Each row comes from the steps of one path. Every step used is in the known rows, and no mark comes twice. Write the path behind each row, first mark first.
Known rows:
G/L/X/H: -8.9	-19.7	-26.7	-19.0	19.4	21.8	-16.5	-12.8	-24.4	12.4	9.0	3.4	24.7	-32.5	2.4	33.4	-13.1	-7.3	-18.1	-0.2	-56.4	24.6	16.9
G/L: -4.1	-0.5	-10.6	6.7	-4.3	0.1	-21.6	-7.8	4.4	-1.2	5.9	22.7	6.6	-31.7	3.8	16.7	-11.1	-16.4	10.8	-16.1	-35.9	-13.5	-11.8
L/X/H: -5.9	-34.2	-21.8	-3.0	22.8	20.2	-19.2	-22.1	-28.3	15.1	-1.2	14.5	19.0	-20.9	-8.2	13.3	2.1	-1.5	-60.3	-10.2	-38.4	28.3	3.2
N/B/X/H/G/L: 9.9	-33.4	-9.6	-23.7	26.9	-1.5	7.7	-3.8	-12.8	13.0	28.8	5.8	33.1	-3.6	23.5	20.9	35.1	-9.9	29.1	14.0	-25.0	-15.1	21.5
G/L/C: -25.4	13.4	-13.2	0.7	8.5	2.2	-21.6	-11.1	6.1	-5.0	26.9	39.3	17.9	-33.7	-4.4	-4.3	-30.3	-25.7	33.8	-26.9	-35.3	-33.5	-29.9
B/X: 7.8	-47.8	3.5	18.1	23.9	-3.7	-33.5	-13.8	-12.3	10.9	-8.6	25.4	6.2	-11.4	2.6	4.3	22.8	-23.6	-49.9	-23.0	-16.5	4.0	-2.4
G/B/X/H: 20.3	-24.9	23.9	6.2	33.7	4.0	-18.6	-15.3	-34.1	4.4	3.2	30.1	12.8	-31.8	1.4	13.0	27.5	-20.0	-6.5	-18.5	-17.5	5.3	15.9
B/X/H/C: 3.6	-22.3	9.6	8.8	41.3	9.2	-1.4	-7.0	-28.3	10.6	14.4	-1.0	24.2	-5.1	2.3	-22.0	13.0	3.1	-18.6	-34.0	-22.5	32.6	-7.9
C/B/X: 23.4	-86.1	-5.1	40.4	13.7	-21.1	-26.3	-9.1	-22.1	22.3	-5.7	39.8	-12.0	-4.8	-2.4	-0.4	30.9	-50.1	-26.5	-10.0	-20.6	-1.5	-4.4
N/L/X/H/G: -24.4	-31.9	-46.3	-9.2	1.2	28.3	26.1	-14.9	-19.4	30.8	-8.2	-18.1	18.2	-7.5	-9.7	0.3	-12.8	-1.9	2.2	26.9	-27.2	19.2	13.6
X/H/G/L/C: -45.7	14.5	-39.1	-18.8	9.8	19.3	10.9	-9.5	0.1	8.8	49.1	15.2	38.9	0.9	-11.4	-6.3	-23.4	-8.5	63.6	-21.2	-43.2	-29.1	-10.9
B/X/H/C/L: 12.4	-33.6	22.9	-8.8	17.7	-4.4	9.9	-18.0	-32.5	10.7	-8.0	-11.5	15.9	-27.2	4.4	-16.2	11.7	16.2	-23.9	0.0	-24.4	61.6	-4.8
N/B/X/H/C: 29.8	-26.8	28.1	1.3	45.5	-6.1	4.2	-10.2	-23.7	3.7	21.8	11.8	24.3	-20.5	19.0	-26.1	35.7	9.6	-10.5	-14.6	-4.2	13.7	-15.6
B/X/H/G: -14.2	-44.7	-22.2	-1.5	26.7	11.0	1.8	-12.0	-18.7	24.2	13.2	3.6	27.6	24.8	-6.1	4.1	28.6	-9.1	-16.9	-17.3	-26.1	8.6	15.6
L/C/B: -4.0	-42.2	-16.8	37.6	1.5	-15.1	-16.1	-18.6	-9.7	9.5	20.0	63.3	-7.4	-13.4	-19.7	-28.9	-6.6	-43.0	16.0	-25.3	-20.5	-36.0	-45.0
N/L/C/B: -4.5	-44.3	-27.8	32.7	-4.7	-10.1	4.9	-18.5	-3.4	18.5	6.1	42.3	-17.3	-33.6	-18.2	-40.5	-22.0	-48.4	53.5	-8.1	-14.1	-29.1	-38.9
C/L: 6.1	-25.5	7.7	7.3	-25.7	-14.7	-11.3	-28.4	-2.5	3.0	-24.9	22.9	-7.5	-42.3	-2.5	5.6	2.0	2.6	-37.8	7.2	-20.1	18.5	-23.8
H/X: -17.6	-55.6	3.8	14.4	2.9	-12.0	-22.8	-40.9	5.8	5.7	3.3	34.4	17.1	-31.5	-9.4	-0.1	-9.7	-19.5	-49.8	-39.0	-22.2	5.2	-9.8
X/H/G/L/C/B: -29.3	-25.0	-46.7	1.0	0.6	2.9	17.8	-6.3	-11.5	20.8	50.2	31.5	19.6	8.7	-14.9	-10.9	-17.1	-35.8	86.4	-8.4	-48.2	-35.7	-14.1
C/L/G/B: 21.8	-2.0	34.5	15.0	-36.2	-22.8	16.5	-36.6	-36.5	-6.2	-26.3	27.5	12.2	-47.8	4.8	15.8	-8.0	0.0	-1.3	48.6	-3.7	-18.4	-3.3
N/H/C/L/G: -14.2	-4.9	14.7	13.2	-46.2	-17.1	44.3	-20.5	-24.8	-15.7	-9.7	-1.5	15.4	-18.9	24.3	-30.3	-27.5	7.6	5.5	38.4	-18.2	7.6	-29.0
N/B/X/H: 29.1	-52.3	10.1	-3.2	42.7	-7.4	-14.1	-24.5	-21.6	8.9	11.7	30.2	20.4	-22.2	13.1	5.1	47.1	-11.1	-38.5	-16.3	-12.9	4.8	3.0
G/H/C: -11.6	-0.1	2.2	43.1	1.0	2.3	-9.4	-19.8	0.0	-3.1	8.2	0.6	-10.4	-11.7	17.9	-11.2	-24.2	16.3	4.9	-6.2	-5.2	1.0	-52.6

Write each row's path:
-41.6	-59.9	-31.2	7.6	-4.9	-10.6	8.2	14.2	-7.0	7.1	37.0	32.5	4.1	12.1	13.3	-12.5	-6.2	-73.4	86.6	7.0	-39.1	-48.2	-4.8 -> N/H/G/L/C/B/X
-4.2	-62.7	-25.5	0.5	37.3	-3.3	-14.6	-10.5	-30.4	18.8	36.7	36.4	16.4	-14.7	-7.6	0.8	0.6	-57.9	45.4	-24.3	-50.6	-5.4	5.2 -> G/L/C/B/X/H
-24.4	-29.4	-34.6	-7.9	8.6	23.8	3.2	-13.4	-21.9	22.3	6.4	2.0	27.2	10.4	-10.1	11.1	4.0	6.6	-34.4	10.1	-34.1	13.4	7.5 -> L/X/H/G
-13.1	-22.9	-13.9	-31.1	38.7	0.7	8.1	-8.7	-10.1	7.2	48.6	20.7	43.9	-4.3	11.9	-0.9	17.3	-17.0	55.1	1.7	-24.7	-36.2	5.2 -> N/B/X/H/G/L/C
-3.2	-18.4	9.3	-19.4	-18.8	6.4	17.7	-18.1	-36.5	10.3	-18.0	2.9	12.2	-37.9	-1.8	26.4	2.2	16.9	-4.3	55.6	-22.1	23.7	16.8 -> C/L/X/H/G/B
4.5	-48.8	-7.4	3.7	38.1	7.9	-21.9	-20.5	-24.8	16.5	5.0	16.1	19.3	-5.9	-3.7	6.1	26.1	-17.1	-43.3	-33.6	-29.4	23.5	10.9 -> B/X/H
-2.9	10.4	2.1	11.4	15.5	12.0	9.7	-12.0	-12.6	4.4	20.5	8.4	20.7	-11.8	-5.1	-31.1	-4.1	17.8	-3.5	-33.6	-25.6	19.3	-31.3 -> X/H/C
1.9	-19.0	20.6	19.3	7.0	-2.9	-7.8	3.1	-16.7	6.2	-1.7	27.5	8.4	-7.2	7.6	10.1	28.0	-17.0	18.2	11.1	0.9	-32.5	8.7 -> H/G/B/X
32.6	-50.5	21.2	12.4	28.8	-19.9	-24.9	-16.9	-8.5	3.6	-2.5	38.3	6.7	-25.8	18.7	2.6	45.7	-17.7	-42.1	-3.7	2.0	-15.5	-9.9 -> N/B/X
15.1	-30.2	-6.3	31.3	6.4	-4.4	12.4	-7.4	-24.9	15.3	22.2	23.3	0.4	-6.7	-9.9	-34.7	2.6	-9.2	19.9	-22.9	-28.4	15.0	-35.7 -> X/H/C/B
-7.1	9.7	0.6	7.0	-3.3	11.1	13.1	-9.9	-15.1	4.0	18.5	26.1	18.2	-8.7	-7.3	4.3	11.5	2.1	35.6	-4.3	-14.4	-25.0	-4.4 -> X/H/G/B
-22.4	3.6	-24.4	4.0	-16.4	4.8	-0.8	2.3	10.6	7.5	14.2	9.6	16.0	-0.2	4.3	13.0	-8.8	-8.6	36.5	3.1	-32.9	-28.9	-7.5 -> H/G/L
-66.1	13.2	-33.0	-5.6	-19.2	8.3	12.6	5.6	17.0	-11.1	41.0	25.9	17.3	-4.1	11.3	-14.5	-32.6	-32.7	78.2	-5.1	-36.3	-53.6	-27.6 -> N/H/G/L/C
4.7	-3.3	14.8	-5.0	-7.5	-1.6	19.1	-22.1	-16.7	4.2	-1.6	-4.5	11.4	-34.4	-3.6	-24.4	-8.4	32.8	-5.7	-2.8	-26.2	48.7	-29.9 -> X/H/C/L
11.8	-47.7	-5.8	-7.8	28.9	-3.9	7.3	-15.6	-16.7	15.9	19.8	16.3	28.3	9.0	12.7	1.1	49.6	-2.2	-11.5	3.6	-8.1	-11.3	9.0 -> N/B/X/H/G
18.8	0.7	40.2	11.0	36.4	5.3	3.8	0.2	-35.6	-1.0	14.1	15.5	19.2	-31.0	8.8	-15.9	17.1	0.5	19.1	-18.6	-10.2	10.8	-5.3 -> G/B/X/H/C
-18.1	-69.5	-33.9	13.4	27.4	-2.0	5.4	-10.9	-29.2	31.5	36.6	33.2	18.8	28.6	-18.0	-24.3	16.1	-41.8	28.9	-15.0	-27.0	-18.3	-3.0 -> L/C/B/X/H/G
20.7	23.7	51.1	20.7	-32.3	-20.8	37.6	-20.3	-38.2	-11.3	-17.3	11.2	19.4	-45.2	13.2	-14.9	-20.3	19.3	25.7	50.3	2.0	-8.1	-19.9 -> H/C/L/G/B
7.5	-26.2	2.0	12.9	-31.9	-19.6	12.3	-42.0	-27.5	5.2	-23.8	14.8	19.4	-20.6	0.5	6.8	-8.9	2.8	-38.2	33.2	-17.8	2.1	-5.1 -> C/L/G
11.5	-34.3	17.9	-5.8	9.7	-9.5	36.0	-30.3	-55.8	12.3	-7.4	-19.8	41.2	-6.2	8.0	-14.0	0.8	15.8	-24.1	23.2	-22.6	44.9	12.3 -> B/X/H/C/L/G
-26.7	-70.3	-7.3	29.6	2.3	-8.2	-27.1	-57.5	7.5	4.9	3.6	16.5	1.4	-24.9	5.5	20.4	-25.4	-16.0	-41.7	-19.8	-15.2	6.5	-18.3 -> G/H/X
30.7	-37.9	41.4	9.8	-11.3	-26.6	6.9	-30.1	-50.6	-0.1	-31.7	20.9	18.1	-40.2	14.1	21.5	13.0	-15.5	-20.8	52.2	-1.6	-5.4	22.8 -> C/L/G/B/X
-41.0	-12.7	-23.2	16.8	-28.7	3.4	11.3	-1.6	13.3	-2.1	11.3	21.7	1.0	13.3	9.6	-11.0	0.3	-16.6	14.0	-4.7	-19.9	-30.0	-25.9 -> N/H/G
-5.9	-17.6	-16.1	-2.6	3.7	10.0	-27.5	-2.3	-12.9	4.5	-6.3	11.5	11.6	-37.5	8.8	33.0	-15.1	-13.4	-22.0	11.9	-42.7	4.4	4.8 -> G/L/X
-10.7	-5.9	-5.8	-3.5	3.9	21.2	7.0	-6.5	-31.8	10.7	5.4	14.8	22.9	-15.2	-3.7	18.7	5.7	4.8	2.6	23.5	-21.1	-5.3	13.0 -> L/X/H/G/B
-24.2	1.5	-36.1	-11.8	-2.8	15.8	12.6	-5.4	-1.8	12.9	26.8	0.8	29.7	2.2	-1.3	14.6	-6.1	-2.1	41.0	-7.9	-44.7	-8.1	4.8 -> X/H/G/L
